Known rows, with every way that one mark hangs from another:
[tove fito [mogo tiku]]: -2.03  -0.25  0.40  -0.51  -0.51  0.45  -0.03  -2.14  0.01  -0.40  1.43  -0.05  -0.17  -0.54  -4.43  -2.80  -2.91  -2.23  1.24  -1.91  -0.89  -0.36  0.31  -1.32  0.31
[pavo [renos fito gudet]]: -1.30  -0.01  -0.24  -0.19  -2.31  -0.10  -2.93  3.07  -0.85  -0.77  -2.38  -0.16  3.32  0.22  -1.03  -1.19  1.18  -0.89  2.09  -1.12  2.89  -1.12  -3.41  -0.14  0.01
[fito tove]: -0.97  1.22  0.52  0.47  0.46  -0.73  -1.47  1.96  -2.07  -1.47  -0.42  0.42  0.65  1.38  -4.01  -1.61  -0.66  -0.97  1.69  -1.16  -1.62  -1.37  -1.60  -0.27  -0.36
[loker [tove [mogo pavo]]]: -0.49  0.35  -0.15  -0.25  -0.92  0.19  -0.65  0.41  -2.35  -2.13  1.70  -0.04  -0.37  0.21  -1.52  -3.38  -1.21  -0.18  2.02  -2.01  2.07  -1.56  0.62  -1.27  1.77
[puzak [renos [fito [tove mogo]]]]: -1.62  -1.37  -0.10  -0.11  -0.50  0.34  -1.60  3.29  -1.60  -1.15  -0.84  1.80  2.55  1.63  -5.28  -2.06  -2.60  -0.16  1.94  -1.52  -0.70  -0.23  -1.96  0.22  -1.12
[tove fezub [mogo pavo tiku]]: 0.02  -0.99  0.81  -0.24  0.64  0.26  -0.29  -1.07  -0.71  -1.78  2.88  0.39  -0.53  -1.36  -2.26  -3.28  -2.43  -1.51  1.75  -2.26  -1.38  -0.28  0.02  -1.78  0.85
[tove fezub fito [mogo pavo]]: -1.06  -0.40  -0.05  -0.83  0.17  0.49  -0.52  1.21  -0.38  -0.05  1.90  0.38  -1.19  -2.24  -3.79  -3.26  -2.14  -1.70  1.53  -1.69  -0.32  0.41  1.09  -1.80  0.67
[fezub [tove fito]]: -3.15  0.62  0.71  0.10  0.95  -0.76  -0.38  -0.62  -1.36  0.05  0.14  -0.05  -0.23  -0.82  -3.97  -2.18  -0.26  -1.29  1.32  -1.68  0.79  -0.49  -1.26  -0.47  0.86
[loker [tove [mogo tiku]]]: -1.46  0.12  -0.20  0.04  -0.72  -0.09  0.04  -0.09  -1.42  -2.57  1.57  -0.84  0.19  0.66  -2.45  -3.07  -2.36  -0.53  1.71  -2.42  0.43  -0.90  -0.55  -1.54  1.52
[renos [fito tove] gudet]: -0.42  0.06  -0.98  0.09  -1.10  -0.29  -3.51  4.60  -0.85  -0.80  -1.77  1.45  3.26  1.39  -2.13  -1.94  0.50  -0.33  2.19  -1.17  -1.10  -0.42  -4.20  -0.57  -0.72
[renos [fito [tove fezub]] gudet]: -0.28  -0.38  -1.68  0.14  -0.39  -0.29  -2.95  7.39  -0.27  -0.88  -1.20  1.14  2.64  -0.07  -2.12  -2.34  -0.10  -0.16  2.05  -1.34  -2.18  1.05  -4.64  -1.16  -0.74
[tove fito]: -2.19  0.76  -0.14  -0.02  -0.11  -0.19  -0.40  -0.78  -1.44  -0.19  -0.52  0.16  -0.08  -0.40  -4.22  -1.71  -0.68  -1.67  1.32  -1.20  0.30  -1.08  -0.33  -0.83  0.49
[renos fito gudet]: -0.98  -0.35  -1.19  -0.14  -1.45  0.02  -2.59  1.59  -1.39  -0.65  -1.89  1.04  3.15  0.20  -1.41  -1.49  1.29  -0.44  1.93  -1.24  1.35  -0.60  -3.67  -0.71  0.35
[loker tove]: -1.43  1.21  -0.57  0.56  -0.34  -0.48  -0.14  1.48  -2.99  -2.32  -0.31  -0.92  0.26  0.45  -2.08  -2.11  0.01  0.09  1.71  -1.70  1.30  -1.53  -1.30  -1.19  1.69
[puzak renos]: -1.54  0.02  0.43  0.63  0.73  -0.01  0.12  -1.50  -3.68  -1.54  -1.61  0.79  1.06  0.64  -4.36  -1.54  -0.35  -0.01  1.32  -1.23  0.76  -1.61  -1.19  -0.10  0.85
[fito [tove fezub [mogo tiku]]]: -0.56  -0.29  0.62  0.12  1.01  -0.32  -0.74  3.31  0.09  -1.74  1.96  0.06  0.35  -0.27  -4.30  -2.94  -3.55  -1.20  1.54  -2.07  -4.06  0.59  -1.74  -1.26  -0.38
[mogo pavo tove]: 1.22  0.55  1.86  -0.01  -0.08  -0.96  -0.30  -1.57  -2.49  -2.05  1.08  1.62  -0.04  0.20  -2.07  -1.57  0.64  -1.41  1.99  -0.76  -0.83  -2.02  -0.07  -0.83  -0.13
[puzak [renos fito gudet]]: -1.13  -0.94  -1.13  0.15  -0.86  0.43  -1.92  0.79  -2.47  -0.91  -2.77  1.96  3.68  0.63  -2.69  -2.03  0.66  0.78  1.84  -1.20  1.57  -0.31  -3.88  -0.33  0.47
[renos [fito tove]]: -1.23  0.06  -0.03  0.32  -0.59  -0.53  -2.22  3.65  -1.29  -1.15  -0.58  1.18  1.71  1.46  -3.15  -0.87  -0.50  -1.21  2.05  -1.43  -1.03  -1.11  -2.53  0.11  -0.76
[fito [tove fezub]]: -0.92  0.70  -0.15  0.64  1.31  -0.74  -1.18  4.61  -1.46  -1.48  0.14  0.15  0.20  -0.25  -3.88  -1.98  -1.23  -0.76  1.51  -1.19  -2.80  -0.13  -2.11  -0.79  -0.35

Rows:
-3.19  0.13  0.79  -0.61  0.52  -0.31  -0.51  -0.44  -0.66  0.28  0.94  -0.41  0.06  -0.94  -4.93  -2.73  -1.34  -1.45  1.23  -1.82  0.97  -0.02  -0.20  -0.62  0.22
[fezub [tove fito mogo]]
-2.08  -0.15  1.33  -0.67  0.47  -0.14  -1.01  -1.35  -0.76  0.14  1.99  0.46  -0.78  -1.12  -3.44  -3.51  -1.20  -1.71  1.71  -2.00  1.09  -0.48  0.66  -0.99  0.99
[fezub [tove fito [mogo pavo]]]
-1.31  -1.57  -0.64  -0.03  0.33  0.29  -1.13  5.44  -1.04  -1.22  -0.28  1.56  2.15  -0.01  -5.51  -2.30  -3.22  0.16  1.76  -1.64  -1.78  1.06  -2.34  -0.28  -0.95
[puzak [renos [fito [tove fezub mogo]]]]
-1.01  0.28  -0.04  -0.18  1.01  -0.30  -1.21  4.74  -0.81  -1.16  0.82  -0.20  0.35  -0.34  -4.86  -2.59  -2.43  -0.90  1.50  -1.36  -2.43  0.42  -1.31  -0.83  -0.79
[fito [tove fezub mogo]]
0.83  -0.30  1.09  -0.02  0.60  -0.61  0.64  -0.20  -0.06  -1.45  2.95  1.86  -1.02  -1.92  -2.64  -2.91  -2.04  -2.08  1.82  -1.63  -3.90  0.10  -0.13  -2.24  0.19
[mogo pavo tiku [tove fezub fito]]
-0.66  -0.56  -0.91  -0.61  -1.42  0.18  -3.44  4.94  -0.02  -0.49  -0.96  1.15  3.30  1.32  -3.05  -2.41  -0.71  -0.65  2.08  -1.27  -1.01  0.22  -3.60  -0.76  -1.15
[renos [fito [tove mogo]] gudet]
-1.26  -0.90  -0.57  -0.31  -0.15  -0.14  -2.03  6.08  0.02  -0.95  0.66  0.57  1.46  -0.17  -4.03  -1.84  -2.44  -1.06  1.88  -1.67  -1.82  0.70  -2.24  -0.52  -1.34
[renos [fito [tove fezub mogo]]]
1.79  -0.34  1.59  0.39  0.89  -0.90  0.41  -0.38  -1.05  -2.66  2.58  1.61  -0.53  -1.28  -1.58  -2.54  -1.12  -1.67  1.98  -1.56  -3.38  -0.51  -0.70  -1.80  0.18
[mogo pavo tiku [tove fezub]]
-0.83  -1.32  0.48  -0.76  -1.78  0.20  -1.84  3.31  -0.19  -1.12  1.12  -0.06  0.97  -1.69  -1.33  -1.86  -1.40  -1.81  2.26  -1.94  2.67  -0.69  -0.39  -0.75  -0.08
[tove fezub [mogo [pavo [renos fito]]]]
-2.05  -0.69  -0.30  -0.31  0.27  0.29  0.22  0.66  0.57  -0.51  2.03  -0.45  -0.56  -2.01  -4.59  -3.10  -3.61  -1.80  1.13  -2.07  -2.10  0.87  -0.30  -1.93  0.32
[tove fezub fito [mogo tiku]]
0.43  0.12  0.62  -0.21  0.58  -0.52  0.23  1.43  -0.91  -0.87  1.78  1.60  -0.86  -2.08  -3.05  -2.47  -0.94  -1.81  1.76  -1.02  -2.35  0.03  0.22  -1.97  -0.19
[mogo pavo [tove fezub fito]]
-0.59  -0.17  -0.78  0.12  -1.15  -0.38  -3.56  8.83  0.24  -0.92  -1.37  0.12  3.02  -0.15  -1.71  -1.99  -0.25  -0.73  2.23  -1.33  -0.60  0.39  -4.51  -0.77  -1.09
[pavo [renos [fito [tove fezub]] gudet]]
0.27  -0.70  0.83  0.09  0.99  -0.07  -1.22  2.12  -0.08  -1.99  2.98  0.99  -0.44  -0.29  -2.98  -3.69  -3.29  -1.48  2.04  -2.25  -3.55  -0.11  -0.37  -1.70  -0.02
[fito [tove fezub [mogo pavo tiku]]]
-1.04  -0.72  2.37  -0.16  0.98  -0.34  -0.89  -3.14  -1.13  -1.62  2.87  0.63  -0.36  -0.19  -2.00  -3.35  -1.37  -1.45  1.94  -2.57  -0.20  -1.12  -0.27  -0.93  1.29
[fezub [tove [mogo pavo tiku]]]
1.39  -0.08  1.05  0.11  0.90  -0.91  0.12  1.03  -1.96  -1.96  1.66  1.29  -0.46  -1.53  -1.99  -2.11  -0.15  -1.15  1.91  -0.94  -1.94  -0.72  -0.45  -1.48  -0.13
[mogo pavo [tove fezub]]
-0.38  -0.06  -0.72  -0.14  -0.10  0.12  -0.31  3.17  -1.72  -2.13  2.36  -0.40  -0.66  -1.25  -1.55  -3.87  -1.50  -0.09  1.90  -2.09  0.89  -0.09  0.16  -1.92  1.69
[loker [tove fezub [mogo pavo]]]
-0.37  0.20  1.16  0.09  -0.35  -0.72  0.70  -1.52  -0.40  -1.24  1.22  1.15  -0.06  -0.20  -4.03  -1.86  -1.58  -2.31  1.52  -1.26  -3.12  -0.67  -0.75  -1.33  -0.31
[mogo tiku [tove fito]]
0.33  0.39  2.54  -0.03  -1.25  -0.63  -0.09  -1.10  -0.16  -1.76  1.94  1.16  -0.28  -0.65  -2.16  -2.26  -1.71  -2.98  2.16  -1.55  -0.74  -1.78  0.68  -1.27  -0.11
[mogo [pavo renos] tiku [tove fito]]
-0.15  0.66  0.99  -0.08  -1.27  -0.11  -2.56  0.48  -1.93  -1.20  -1.00  -0.05  1.37  -0.11  -0.27  -2.43  1.49  -1.07  2.14  -1.06  2.72  -2.02  -1.52  -1.09  0.93
[mogo [pavo [renos gudet]]]
-0.33  -0.49  -0.23  0.04  0.10  0.12  0.03  1.57  -1.01  -2.75  3.51  -0.30  -0.72  -1.11  -0.99  -4.29  -2.70  -0.31  2.02  -2.79  -0.59  -0.09  -0.04  -2.42  1.99
[loker [tove fezub [mogo pavo tiku]]]
-1.20  -0.24  -0.74  0.15  0.17  -0.03  0.61  2.56  -0.82  -2.60  2.29  -1.33  -0.20  -0.92  -2.35  -3.57  -2.99  -0.17  1.51  -2.57  -1.05  0.33  -1.30  -2.15  1.56
[loker [tove fezub [mogo tiku]]]
-0.85  -0.56  -0.97  0.39  -0.50  0.14  -2.76  4.06  -2.05  -1.08  -2.61  2.32  3.75  1.80  -3.34  -2.44  -0.28  0.80  2.10  -1.18  -0.62  -0.07  -4.39  -0.13  -0.52
[puzak [renos [fito tove] gudet]]
-0.06  -0.08  0.46  0.10  0.70  -0.82  0.94  0.80  0.16  -1.33  1.96  0.88  -0.52  -1.86  -3.95  -2.31  -2.09  -2.06  1.35  -1.38  -4.29  0.53  -0.89  -1.95  -0.56
[mogo tiku [tove fezub fito]]
-2.15  -0.19  1.94  -0.07  0.90  -0.48  -0.48  -2.15  -0.86  -1.41  1.73  -0.51  0.24  0.04  -3.42  -2.69  -1.62  -1.37  1.46  -2.32  -0.32  -0.71  -1.32  -0.72  0.60
[fezub [tove [mogo tiku]]]
-0.65  -0.32  2.18  -0.32  -1.36  0.15  -1.10  -1.94  -0.81  -1.87  1.88  -0.36  0.16  -0.06  -1.77  -2.50  -1.94  -2.37  2.08  -2.08  1.61  -2.15  0.80  -0.78  0.61
[tove [mogo [pavo renos] tiku]]
-1.82  -0.35  -1.14  -0.15  -0.20  0.22  0.68  3.03  0.17  -1.45  2.35  -0.94  -0.72  -1.76  -3.47  -4.12  -3.78  -0.84  1.41  -2.61  -1.47  1.08  -0.36  -2.54  1.53
[loker [tove fezub fito [mogo tiku]]]
-1.38  -0.38  3.19  -0.15  0.02  -0.45  -1.24  -1.90  -0.60  -1.72  2.53  -0.40  0.01  -0.35  -1.77  -2.96  -1.46  -1.99  2.07  -2.58  2.09  -1.61  0.02  -0.68  1.01
[fezub [tove [mogo [pavo renos] tiku]]]
-1.43  0.19  0.71  0.31  -1.68  -0.58  -2.65  4.76  -0.73  -1.45  -1.01  0.28  2.04  1.26  -2.55  -0.54  -0.86  -1.57  2.25  -1.39  0.79  -1.74  -2.33  0.53  -0.92
[pavo [renos [fito tove]]]
0.67  -0.26  1.91  -0.15  -2.29  -0.78  -1.54  1.45  -1.20  -2.02  0.25  1.45  1.37  -0.01  -0.92  -0.44  0.49  -2.16  2.62  -1.06  1.63  -2.34  -0.77  -0.17  -0.91
[mogo [pavo [renos fito]] tove]
-0.03  0.20  2.38  -0.08  -0.84  -0.11  -1.88  1.16  -0.14  -2.04  2.03  0.34  0.35  0.96  -2.57  -2.90  -2.86  -2.30  2.39  -2.02  -0.79  -1.77  0.20  -0.75  -0.26
[fito [tove [mogo [pavo renos] tiku]]]
-1.32  -0.04  -1.13  -0.45  -0.47  0.46  -0.08  3.29  -0.73  -1.03  2.59  -0.11  -1.15  -2.19  -2.47  -4.17  -2.47  -0.58  1.86  -2.24  0.56  0.56  1.01  -2.58  1.85
[loker [tove fezub fito [mogo pavo]]]
-0.63  0.13  1.24  0.29  -1.70  -0.48  -3.09  3.82  -0.99  -1.59  -0.02  1.20  1.60  1.03  -1.36  -1.32  -0.56  -1.94  2.78  -1.64  1.31  -2.07  -1.37  0.01  -0.52
[mogo [pavo [renos [fito tove]]]]
-1.51  -0.08  0.54  -0.83  -0.50  0.51  -0.76  -1.67  -0.91  -0.13  1.39  0.81  -0.55  -0.93  -3.70  -3.05  -1.55  -1.94  1.67  -1.57  0.96  -0.86  1.49  -1.34  0.49
[tove fito [mogo pavo]]
